What can hang from each mark
N: R X Z
Z: J N R
R: N V Z
J: R V Z
V: J

Each row was made from one small tree. The marks that hang from a mark follow it in brackets, in alphabetical order. Every link used is in the known rows. Write each row's tree.
Known rows
N[X Z[J]]: [ 0.690 -1.013  2.080 -0.581 -3.456  0.338  0.909 -0.174  1.956 -2.828
 -0.166 -0.146  0.005  0.207  1.368  0.128 -0.634 -0.093 -0.242]
V[J]: [-0.996 -0.772 -0.332  2.228 -2.237 -0.127 -0.581  6.644  0.542  1.957
 -0.529  0.104  0.481  0.040 -4.955  3.067  0.299  1.193  0.335]
R[V Z[J N[X]]]: [-2.366 -0.438 -1.641 -2.344  2.512 -0.521  0.623 -2.382  0.118  2.356
 -1.685 -0.720 -0.303  1.166  4.132 -3.009 -0.043 -1.285 -2.289]
V[J[R[N[X]] Z]]: [ 0.423  0.953 -2.427  0.101  1.045  0.012  0.643  2.620 -1.662  1.296
  2.496  0.218 -1.719 -3.229 -1.528  2.724  0.267  2.270 -1.013]
R[Z[J]]: [-2.582 -0.972  2.147  1.016 -3.182  0.021  0.376 -0.559  1.808  2.061
 -1.082 -0.345  0.987  2.947  2.083  0.648  0.158  1.389  0.356]
N[R[V[J]]]: [ 0.410 -0.383 -3.277  0.135  1.221 -1.067 -0.573  6.234 -0.769  2.404
 -0.899  0.720  0.506 -2.563  0.625  1.578  0.919  0.262  2.697]
V[J[R Z]]: [-0.910  1.336 -0.996  1.828 -1.393  0.177  0.329  6.582 -1.108  1.273
 -0.674  0.721 -0.534 -3.535 -2.798  1.384  1.120  1.603  0.555]
R[N[Z]]: [-0.103 -0.992  0.606  0.616 -5.241  0.683 -0.791  1.362  1.484 -1.530
  3.041 -0.212  2.503  2.919 -2.104  1.495 -0.024  1.751 -0.574]
R[N Z[J[V]]]: [-1.799 -0.483  1.740  1.957 -4.192  0.050  0.004 -6.288  0.758  1.452
  1.267 -0.251  0.758  5.058  1.649  1.743  0.277  3.220  0.480]
J[Z]: [-2.981  0.704  0.318  0.981 -0.893 -0.420 -0.631  3.264  0.185  0.290
  0.590  0.417  0.837  0.873 -3.572 -0.351  0.269  0.088  0.107]
R[N[X] Z[J[V]]]: [-0.250 -0.750  1.114  0.472 -0.664 -0.003  0.331 -7.956  0.955  0.065
  2.321 -0.308 -0.732  4.565  2.893  1.681 -0.586  2.296  0.093]
Z[J R[V]]: [ 0.373  0.642  1.558  2.606  0.643 -0.700  0.148 -0.632 -1.194  1.369
 -1.017 -0.556  1.188 -3.747  0.221  0.401  0.766  0.802  0.395]
R[Z[N]]: [-2.771 -0.623  0.592 -0.725 -0.847  0.581 -0.642  0.802  1.599  2.172
 -1.407 -0.476  1.031  4.939 -1.983 -1.627 -0.182 -1.202 -1.744]
N[R[V[J]] X Z]: [ 2.430 -1.134 -4.659 -2.224  1.885 -0.226  0.403  5.212  0.874 -1.148
 -0.781  0.834  0.411 -2.280  3.302  0.855 -0.160 -0.332  2.517]
V[J[R]]: [ 0.835 -0.065  1.137  2.071 -2.380  0.691 -0.144  5.410 -0.761  1.401
 -0.291  0.318 -0.017 -3.187 -2.290  2.232  0.984  1.600  0.790]
R[N Z]: [-1.948 -1.381  0.518  0.539 -1.363  0.220 -0.807 -1.339  1.137  2.573
  2.917 -0.509  2.236  5.167 -0.283  1.738 -0.236  2.289 -0.481]
N[X]: [ 0.536 -1.055  1.058 -0.278  1.890 -0.156 -0.741  0.187  0.712 -0.802
  1.570 -0.120 -0.120  0.340 -1.922  1.048 -0.965 -1.047  0.052]
R[V]: [-1.504 -0.516 -0.331  1.044  0.654 -0.593 -1.550  2.561 -0.754  1.484
  1.179  0.091  2.011 -0.820 -0.762  0.202  0.713 -0.071  0.627]
J[V Z]: [-1.911  1.084  0.502  2.272 -0.667 -0.133 -0.970 -0.555  0.080 -1.651
  0.323  0.922  0.375  1.769 -4.140 -0.081  0.163  0.498  1.404]
Z[J]: [-0.993 -0.246  3.329  1.661 -4.236 -0.476 -0.082  0.525  0.321  0.579
 -0.388 -0.215  0.314 -0.414 -1.022  0.631  0.522  0.611 -0.044]
N[X Z[J[R V]]]: [ 2.704  0.207  3.510  0.662 -3.781  1.484  1.130 -3.659  0.462 -5.074
 -0.339  0.566 -0.828 -1.340  3.593 -0.404  0.137  0.832  1.633]
Z[J R[N V]]: [ 0.764  0.640  1.213  2.471 -0.359 -0.883  0.015 -2.590 -1.781  1.982
  1.813 -0.913  1.160 -2.817  0.290  1.399  0.741  2.044 -0.455]

Which tree is each row?
[-1.179 -1.378 -3.005 -1.535  4.322 -0.460 -0.691 -2.973  0.097  3.087
  4.087 -0.538  1.863  2.358  3.563  0.871 -0.621  1.374 -0.681] -> R[N[X] V Z]
[-0.630  0.498  2.464  0.497 -1.735  1.701 -0.402 -2.956  0.034 -0.305
 -1.193  0.317  0.356  3.175  0.291 -2.005  0.474 -0.288 -0.073] -> J[R[Z[N]] V]
[ 1.559  0.683 -2.662 -0.125  5.371 -0.401  0.059  2.754 -1.519  1.966
 -1.963 -0.608 -0.834 -3.202 -3.841  0.375 -0.440 -1.251 -1.752] -> Z[N[X] R[V[J]]]
[ 0.756  0.306 -1.417 -3.176  2.261 -1.221  0.407 -1.550 -1.225 -0.109
 -1.603 -0.105 -2.068 -3.088  4.166 -2.968  0.238 -3.250 -0.392] -> Z[J N[R[V] X]]
[ 0.370  0.948  1.134 -1.739  1.036 -0.134  0.619 -1.358 -2.424  0.843
 -1.004 -0.427 -1.862 -5.567  3.522 -2.983  1.045 -1.838 -1.795] -> Z[J[R[V]] N[X]]
[-3.264  1.212 -2.244  0.476 -1.818 -0.359 -0.115  7.293 -0.306  1.505
 -2.637  0.110 -1.299  0.363 -7.045 -0.410  0.564 -0.304 -2.290] -> V[J[Z[N]]]
[ 1.185 -0.595  1.988 -0.296 -5.967  0.217  0.820  1.550  1.726 -3.219
 -1.115  0.442  0.760 -0.106  2.794 -0.218  0.281 -0.234  2.206] -> N[R Z[J]]
[-2.905  0.794 -5.225  1.005  0.761 -1.223 -0.579  5.332 -1.780  3.752
  2.013  0.200  0.715 -1.232 -3.091  2.296  1.220  2.897 -0.679] -> R[N V[J[Z]]]
[-1.634  0.148 -0.252 -1.290  1.082  0.797 -0.472  1.098 -0.879  2.823
 -0.949 -0.116  1.621  0.045  2.971 -3.323  1.088 -0.700 -0.859] -> J[R[V Z[N]]]
[ 0.063  1.592  4.488  1.617 -4.868  0.681  0.129 -3.034 -1.510 -1.751
 -2.041  0.105 -1.812 -1.248 -0.351 -2.175  1.206 -0.517 -0.438] -> Z[J[R V] N]
[ 0.682  2.335  0.319  0.632  4.089  0.223  0.093 -3.952 -0.539 -3.127
 -1.340  0.136 -1.574  0.502 -5.775 -1.672 -1.267 -1.886 -0.833] -> J[V Z[N[X] R]]
[-0.010  1.903 -1.881  0.163  3.801 -0.164  0.947  3.276 -0.642  0.293
 -2.891 -0.296 -2.239 -1.876 -6.863  0.260 -0.920 -1.202 -2.446] -> V[J[Z[N[X] R]]]
[ 0.224 -0.920 -1.668 -2.566  3.481 -0.958  0.797 -2.729  0.342  1.793
 -0.491  0.159 -0.287 -0.519  8.472 -1.203 -0.185 -0.669  1.936] -> N[R[V Z[J]] X]
[ 3.113  0.196  1.885  0.852  0.720  0.736 -0.627 -5.581 -1.389 -2.811
  4.447  0.262 -0.961 -0.724  0.366  1.495 -0.209  1.261  0.781] -> J[R[N[X]] V]
[-1.605 -1.043 -0.120 -2.366  2.476  0.550 -0.175 -0.898  1.650  1.292
 -0.421 -0.549 -0.195  4.455 -0.553 -1.603 -1.161 -2.050 -2.318] -> R[Z[N[X]]]
[-0.565 -1.696 -0.591 -1.131  1.956  0.172 -0.384 -3.538  1.269  1.937
  3.895 -0.607  0.814  4.460  1.207  1.928 -1.167  1.211 -0.989] -> R[N[X] Z]
[ 2.075 -0.850  0.961 -1.952 -2.372  0.069  1.214 -0.187  1.650 -3.536
 -0.496  0.390 -0.726 -0.863  4.385 -0.435 -0.648 -1.030  1.914] -> N[R X Z[J]]
[ 2.007  0.430  1.724 -0.156  3.045  0.281 -0.225 -1.512 -0.111 -0.914
 -0.589 -0.790 -0.847 -0.350 -4.524 -0.839 -1.419 -2.867 -1.972] -> Z[N[X] R]
[ 0.821  0.040  1.312 -1.091  1.867  1.567 -0.001 -4.857 -0.046 -1.483
 -0.568  0.146 -1.117  2.563  1.631 -2.393 -0.457 -1.214 -0.401] -> J[R[Z[N[X]]] V]
[ 2.475  0.054  0.499  0.438  1.400  0.047  1.165 -1.346  0.374 -2.050
 -0.632 -0.428  1.094 -3.350  3.077 -0.009 -0.437  0.157  0.471] -> N[X Z[J R[V]]]
[ 2.916 -0.435  1.296 -0.804 -2.995  0.266  0.976 -3.830  1.671 -5.333
 -0.767  0.899 -1.240  0.339  3.831 -0.497 -0.666 -0.761  3.029] -> N[R X Z[J[V]]]
[ 2.969 -0.353 -2.765  0.474  3.689  0.454  0.561  4.176  0.527 -0.726
 -1.041 -0.024  1.488 -2.608 -0.605  2.164 -0.507  0.675  0.585] -> N[X Z[R[V[J]]]]
[ 0.019  0.174 -1.752 -1.826  1.055 -0.813 -1.061  2.540 -1.060  0.371
 -0.779  0.177  0.221 -0.868  0.602 -3.029  0.709 -2.991  0.394] -> Z[N[R[V]]]
[ 0.502  1.678 -1.563 -2.132  3.029 -0.465 -0.237 -2.523 -0.389 -3.312
 -0.998  0.967 -2.728  1.389 -1.271 -3.121 -0.745 -3.294  0.889] -> J[V Z[N[R X]]]
